What can hang from each mark:
Z_151: Z_575
Z_877: Z_538
Z_762: Z_575
Z_538: Z_302 Z_489 Z_669
Z_158: Z_175
Z_302: Z_158 Z_538 Z_575
Z_575: Z_489 Z_762 Z_877

Each row was made from one small tree. The marks that hang from a mark follow it in brackets, in the order of their numbers. Every link used is in the known rows. Write each row's tree.
Known rows:
Z_762{Z_575{Z_877}}: [-0.78  0.69  1.01 -6.58  2.10  0.25  1.70 -1.06  1.74  0.98  3.58 -0.69
 -4.41  0.39 -0.84  2.07  0.40  1.54  1.16 -0.64  2.81]
Z_877{Z_538{Z_302{Z_158 Z_575{Z_489 Z_762}} Z_669}}: [-3.67 -1.51 -1.25  3.34 -0.13 -2.70 -0.77  0.05  1.46 -1.45 -0.15  1.02
  1.61  1.16 -0.09 -2.24 -2.82  1.88  0.62 -1.82 -0.36]
Z_877{Z_538{Z_669}}: [-2.22 -0.90 -0.99 -6.67  0.25 -2.05  1.17 -3.66  1.88 -2.34  1.81  0.49
 -3.24  1.37  0.94  3.15  1.59 -0.86  5.00 -1.19  1.50]
Z_877{Z_538{Z_302{Z_575{Z_762}} Z_489 Z_669}}: [-3.56 -2.21 -1.41  3.22  0.96 -3.33  0.39 -1.50  1.05 -2.61 -3.44  1.05
 -2.03  0.42  1.02  0.06 -3.20  2.47  3.71 -1.98 -0.13]
Z_302{Z_575{Z_762 Z_877}}: [-1.74  1.38  0.99 -5.00  3.54 -0.80  1.55  0.36  1.27  1.88  1.11 -0.89
 -0.44  2.26 -0.69 -1.43 -2.26 -0.11  1.30 -1.62  0.79]
Z_302{Z_538{Z_489 Z_669} Z_575}: [-3.33 -3.91 -0.64 -0.09 -2.52 -1.75 -0.22 -4.29 -1.26 -3.65 -2.13 -1.69
 -3.81  1.67 -0.16 -0.88  0.20 -0.44  5.54 -2.06  1.42]
Z_302{Z_538 Z_575{Z_762}}: [-1.56  0.55 -0.48 -3.78 -1.96 -1.20  0.11 -3.44 -0.39  0.15 -0.20 -1.05
 -1.25  4.95 -0.15 -0.07 -0.53 -0.19  3.58 -1.04  0.19]
Z_302{Z_538{Z_489 Z_669} Z_575{Z_762}}: [-2.46 -3.28 -0.53  0.75 -1.64 -3.05 -0.01 -2.77 -0.88 -2.85 -2.84 -1.14
 -1.96  2.86  0.07 -1.84 -1.71 -0.03  4.18 -1.44  0.28]
Z_538{Z_302{Z_158{Z_175} Z_575{Z_877}} Z_489 Z_669}: [-4.23 -0.87 -1.50  4.99  1.95 -0.66  0.48  2.38  0.93 -1.97  1.07 -1.91
 -2.10  0.18 -0.88 -3.08 -3.01 -1.38  1.89 -2.87  1.84]
Z_538{Z_302{Z_575} Z_489 Z_669}: [-3.35 -3.93 -0.88  4.93  1.05 -1.72  0.75 -2.35 -0.02 -3.43 -2.02 -1.20
 -5.17 -1.47 -0.61  1.00 -1.54  1.36  4.50 -2.34  2.01]
Z_302{Z_158 Z_538}: [-1.90 -0.94 -1.54 -5.41 -3.94  0.35  0.85 -5.28 -0.27 -1.25  2.76 -0.97
 -1.27  4.46 -0.58  0.10  3.45 -2.53  4.51 -1.14  0.97]
Z_151{Z_575{Z_489 Z_877{Z_538{Z_302}}}}: [-1.37  0.45 -2.99 -1.48  3.03 -0.92  1.58 -1.84  2.11 -0.04  6.13  4.32
  0.42 -1.23  1.03  4.11 -3.62  1.39 -2.08 -0.99  2.07]
Z_877{Z_538{Z_302{Z_575}}}: [-3.68  1.09 -1.48 -2.07 -0.35  0.04  0.29 -3.50  1.15 -0.31 -0.05  0.56
 -3.40  1.36  0.52  2.78 -0.09  1.93  4.44 -2.47  0.93]
Z_538{Z_669}: [-1.00 -2.04 -0.24 -4.46  1.23 -1.86  1.69 -3.12  1.19 -2.42  2.51 -1.30
 -4.27  0.75 -0.45  3.05  1.21 -1.68  4.37 -0.69  2.45]
Z_538{Z_302{Z_158{Z_175} Z_575{Z_762}} Z_489 Z_669}: [-2.71 -1.59 -2.08  7.07  0.52 -2.82 -0.15  2.51  1.07 -1.98 -1.05 -1.51
 -0.96  1.85 -1.07 -1.44 -3.40 -0.49  2.57 -1.93  0.52]
Z_158{Z_175}: [ 0.13  1.36 -1.65 -4.71  0.51 -0.93  0.90 -0.78  2.28  0.04  4.77 -1.86
 -2.72  2.73 -0.65  6.47  0.40 -3.00  3.92 -0.92  2.61]
Z_762{Z_575}: [-0.30 -0.59  0.38 -5.37 -0.53 -0.59  0.93 -2.45  1.29  0.17  2.35 -0.86
 -5.24  0.85 -1.19  4.65  2.01  2.00  3.21 -0.55  2.62]
Z_877{Z_538}: [-1.67  0.37 -1.29 -8.05 -0.37 -0.64  1.23 -4.09  2.13 -0.41  2.26  0.73
 -2.18  2.13  0.69  4.76  2.08 -0.69  4.93 -1.52  1.22]
Z_538{Z_489 Z_669}: [-1.34 -4.62 -0.56 -1.20  0.97 -2.40  1.70 -2.95  0.87 -3.35  0.35 -1.08
 -3.87 -0.76 -0.51  2.90  0.59 -1.30  4.95 -1.30  2.37]

Which tree is each row?
[-3.32  1.32  0.53 -5.92  3.27 -2.21  1.05  0.22  1.82 -0.10  0.04  0.57
 -0.59  2.28  1.08 -2.83 -2.54  0.37  1.92 -1.66  0.06]
Z_302{Z_575{Z_762 Z_877{Z_538{Z_669}}}}
[-3.01  1.10 -2.50  0.88  1.76 -1.27  0.26  1.65  3.01 -1.97  6.17  0.51
  0.87  0.79  0.81  0.69 -3.31 -1.82 -0.83 -1.37  1.94]
Z_575{Z_489 Z_877{Z_538{Z_302{Z_158{Z_175}} Z_669}}}
[-2.07 -2.47 -2.73  0.02 -3.57 -1.86 -0.03 -1.94  0.14 -3.70  1.92 -1.88
 -1.67  3.70 -0.26  0.22  0.89 -3.91  4.62 -1.29  1.50]
Z_302{Z_158{Z_175} Z_538{Z_489 Z_669}}
[-3.34  0.74  0.30 -3.97  1.14 -0.85 -0.13  1.43  2.16  2.12  1.67  1.33
  4.65  2.41 -0.33 -3.92 -2.16  0.41 -0.67 -2.55 -0.48]
Z_302{Z_158 Z_575{Z_489 Z_762 Z_877{Z_538}}}
[-1.43  0.41  0.33 -6.16  1.08 -0.53  0.29 -0.73  2.76  0.97  4.40  1.36
 -1.16 -0.24  0.24  2.79 -1.11  2.67 -0.60 -1.10  2.40]
Z_762{Z_575{Z_489 Z_877{Z_538}}}
[-1.88 -0.49 -1.42  1.83 -2.60 -3.02 -2.08  1.42  0.49 -1.28  2.12 -2.03
  2.10  4.98 -0.89 -2.28 -2.74 -2.25  0.76 -1.01  0.41]
Z_302{Z_158{Z_175} Z_538{Z_669} Z_575{Z_489 Z_762}}
[-2.69 -0.43 -1.24  0.42  2.76 -2.43  1.36  0.40  2.55 -1.57  3.52  1.85
  2.60  0.51  0.92 -2.19 -3.87  0.15 -1.76 -0.77  0.41]
Z_575{Z_489 Z_762 Z_877{Z_538{Z_302{Z_158} Z_669}}}
[-2.42 -3.46 -1.28 -3.43  0.05 -2.57  1.23 -3.50  1.71 -3.41 -0.21  0.72
 -2.92 -0.08  0.91  2.85  0.96 -0.40  5.66 -1.82  1.40]
Z_877{Z_538{Z_489 Z_669}}
[-2.53 -0.73 -0.27  3.02  3.81 -1.04  1.85  0.04  0.88  0.16 -0.96 -0.09
 -1.18 -0.14 -0.28 -1.04 -4.48  1.52  1.04 -2.11  0.88]
Z_538{Z_302{Z_575{Z_762 Z_877}} Z_489}
[-2.58 -2.76 -0.49  5.54  0.90 -2.57 -0.32  0.63  0.86 -1.49  0.47 -0.73
  0.46  0.47 -1.52 -2.38 -3.21  1.05  0.04 -1.36  0.53]
Z_538{Z_302{Z_158 Z_575{Z_489 Z_762}} Z_669}
[-2.20 -0.49 -3.50  0.11  2.33 -1.57  2.71 -0.51  1.68  0.29  1.90  4.89
  2.48  0.63  0.74 -1.06 -2.78  1.17 -0.75 -1.64 -0.40]
Z_151{Z_575{Z_762 Z_877{Z_538{Z_302{Z_158} Z_489}}}}
[-4.49 -2.73 -1.60  2.55  0.04 -1.82  0.31 -2.90  0.68 -3.39 -2.68  0.46
 -4.13 -0.84  0.80  0.99 -1.25  2.11  4.99 -2.91  1.20]
Z_877{Z_538{Z_302{Z_575} Z_489 Z_669}}
[-3.39  0.27 -0.94 -0.45 -1.28 -0.68 -1.46  1.47  0.31 -1.40  4.27 -2.33
  1.00  3.34 -0.69 -3.93 -2.47 -3.14  0.09 -1.84  1.75]
Z_302{Z_158{Z_175} Z_538{Z_669} Z_575{Z_489 Z_877}}
[-2.50  3.11 -2.48 -1.28  2.65 -2.09  1.49  2.00  3.11 -0.95  4.04  0.81
  0.78  3.36  1.39 -1.06 -3.37 -1.74  0.26 -0.68  0.30]
Z_575{Z_762 Z_877{Z_538{Z_302{Z_158{Z_175}} Z_669}}}
[-3.38  0.14 -1.08  4.56  2.38 -0.65 -0.47  3.27  1.47 -1.10  4.22 -1.94
 -0.18  0.27 -1.11 -2.01 -4.09 -1.38 -1.05 -2.03  2.43]
Z_538{Z_302{Z_158{Z_175} Z_575{Z_489 Z_877}} Z_669}
[-2.94 -2.19 -0.86  3.55 -0.76  0.17 -0.43 -1.22  0.69 -0.22  1.81 -0.94
 -0.30 -0.04 -2.02  0.15 -0.56  0.90  1.36 -2.52  1.51]
Z_538{Z_302{Z_158 Z_575{Z_489}}}
[-0.87 -0.27 -2.67  0.54  4.68 -3.67  1.74 -0.03  2.37 -1.11  4.83  4.57
  1.29 -0.87  1.62  1.70 -6.20  1.57 -3.39  0.09  1.20]
Z_151{Z_575{Z_489 Z_762 Z_877{Z_538{Z_302 Z_669}}}}
